Each row was made from one path, in order. Every step used is in the known rows, and no mark comes twice. Write each row's path.
(in the rows, 128 means zero)
Known rows
u -> k -> g -> j: [140 188 126  87 159 107 111 118  84 140  89 161 138 128  62 103 127 119
 119 129 108 103]
h -> g: [154 170 144 126 136 109 117 123  97 170  90 116 138 123  76 127 120 126
 119  80  93 118]
x -> j -> g -> m: [169 155 117 124 162  94  97 109 126 141  70 151 124 158  85  86 131 123
 137  74  79 101]
t -> x -> m -> u: [144 167 148 118 134 102  71 117 119 163  69 116 160 151 100 131 135 135
 145  79 128 111]
g -> j: [154 162 121 110 158 112 110 103  69 152  72 151 154 128  81 129 141 131
 125  94  90 102]
h -> g -> j -> x: [165 198 134 125 154  95 128 107  71 166  86 137 133 120  84 110 127 148
 138  65  92  97]
m -> u -> k -> g -> j -> x: [123 211 147  80 170  94 119 108  92 140  98 169 154 124  93  95 130 123
 139 112 132  85]
m -> u: [125 152 149 100 149 110 106 114 105 156  83 130 172 131 100 139 139 112
 130  90 115 104]
x -> m -> g -> j: [166 167 132 117 158 115  83  89  70 184  68 165 160 167  81  95 137 128
 140 132 107  89]
g -> m -> u: [131 157 142  98 153 112 112 110 114 126  82 132 180 147 101 128 123 113
 151 102 101 109]
h -> g -> j: [161 178 135 119 142 115 126 108  58 160  82 134 142 131  77 113 138 131
 132  81  81 103]
j -> x: [149 177 122 121 158  85 102 120 116 167  85 137 141 104  84 138 118 144
 118  77 111 112]
j -> g -> m: [151 152 120 119 154  90 112 110 134 132  73 145 142 140  82 107 102 135
 128  85  77 114]
u -> m -> x -> j: [147 158 121 116 166 112  99  94  97 150  55 139 124 107  85 122 163 123
 149 100 105 102]
k -> g: [144 164 135 105 143  87 101 130 108 163  81 151 158 108  64 127 116 131
 101 115 100 118]
t -> x -> m: [162 170 125 131 134  98  65 125 121 173  66 116 138 141  81 136 126 149
 131  83 115 122]
t -> x -> j -> g -> m -> u: [150 164 142 118 145  96  93 109 135 122  71 145 127 166 108  90 142 127
 156  58 100  90]
k -> u -> m -> x -> j: [135 170 129  96 153 128 129  88 102 142  53 138 155 106  71 121 170 118
 147  92 119 109]
h -> g -> j -> x -> t: [186 214 116 131 153  98 125 111  68 157  88 142 117 112  95 115 147 140
 134  66 104  96]
x -> m -> u -> k -> g -> j: [135 191 148  83 160 106  94 104  90 159  82 149 170 164  86  83 139 112
 145 134 128  95]
g -> m -> x: [145 164 112 107 156  95 102 103 113 130  56 139 153 107  87 137 107 130
 156 127  80 108]
g -> j -> x: [159 183 114 113 166  93 115 105  78 157  78 158 145 114  90 127 134 151
 132  81 102  97]

Write each row's path
[161 156 122 129 161  82  86 101 113 174  49 155 113 105  93 102 142 128
 132  82  84  86]  m -> x -> j -> g
[157 213 121 106 168  84  88 115 101 168  82 158 137 137  73  82 118 140
 137 119 128 102]  u -> k -> g -> j -> x -> m
[141 210 121  92 166  89 114 113  96 144  92 171 128 112  70  99 117 136
 122 113 121  96]  u -> k -> g -> j -> x
[162 166 107 117 165 100  89 100 105 138  52 146 136 122  93 112 136 120
 168 117  84  96]  g -> m -> x -> j
[173 182 126 129 150 106 106 105  97 146  65 130 125 125  88  96 132 122
 174 102  75  96]  h -> g -> m -> x -> j
[146 216 151 108 159 110 109  98  92 164  97 120 135 162 102  81 137 123
 171  78 129  90]  h -> g -> j -> x -> m -> u -> k
[172 165 116 135 148  90  88 116 136 125  65 146 104 155  86  94 131 141
 141  55  87 100]  t -> x -> j -> g -> m
[135 160 143 103 166 135 125  76  67 143  80 166 146 147  75 111 150 124
 138 123 109  97]  u -> m -> g -> j
[154 205 128  88 161 130 155  71  77 127  83 179 156 125  77 112 162 126
 133  95 144  96]  k -> u -> m -> g -> j -> x -> t
[170 190 106 127 157  87  99 120 112 156  87 141 129  96  95 144 137 133
 112  76 127 113]  j -> x -> t
[180 210 107 112 165  77 108 117  75 150  83 177 143  99  84 116 138 141
 114 100 114  98]  k -> g -> j -> x -> t
[127 206 149  96 159  85  81 122 136 169  95 141 155 141  91  92 113 124
 137 118 150 105]  j -> x -> m -> u -> k -> g
[177 194 114 128 143 101 117 108 104 127  70 127 128 103  95 127 121 123
 158 109  83 108]  h -> g -> m -> x -> t
[129 182 147 107 140 116  70 118 135 148  82 108 134 160  98 120 134 120
 149  90 148 111]  t -> x -> m -> u -> k
[137 185 124  92 154 100 108 124 133 119  94 147 140 136  60 104  97 113
 132 141 107 123]  u -> k -> g -> m
[129 158 130 108 160 109 111  94 105 142  58 134 140  91  81 145 133 135
 140 110 101 116]  u -> m -> x
[149 156 118 116 159  81 107  97 129 134  53 152 137 108  91 118  96 139
 145 107  67 103]  j -> g -> m -> x
[131 153 147 103 156  97 117 102 133 129  78 145 165 153  99 104 112 121
 140  81  88 101]  j -> g -> m -> u
[135 202 149  90 144 108  80 112 100 142  79 147 150 162  91  90 133 126
 151 116 133  97]  t -> x -> m -> u -> k -> g -> j
[148 198 145 104 163  78  92 106  84 177  73 164 187 141  98  89 131 144
 145 106 122  88]  k -> g -> j -> x -> m -> u
[135 168 139 100 169 109 106 102 141 122  89 144 120 174  96  70 140  94
 156  83 113  91]  x -> j -> g -> m -> u -> k
[127 174 143 101 155 117  80 112 125 163  84 113 151 164  93 112 137 102
 145 107 140 111]  x -> m -> u -> k
[138 172 159 106 139 115 129 112 108 132  93 116 167 153  95 111 119 115
 156  86  90 110]  h -> g -> m -> u
[111 179 155  79 149 107 108 123 121 143 101 142 156 128  82 114 120 100
 119 126 131 104]  m -> u -> k -> g
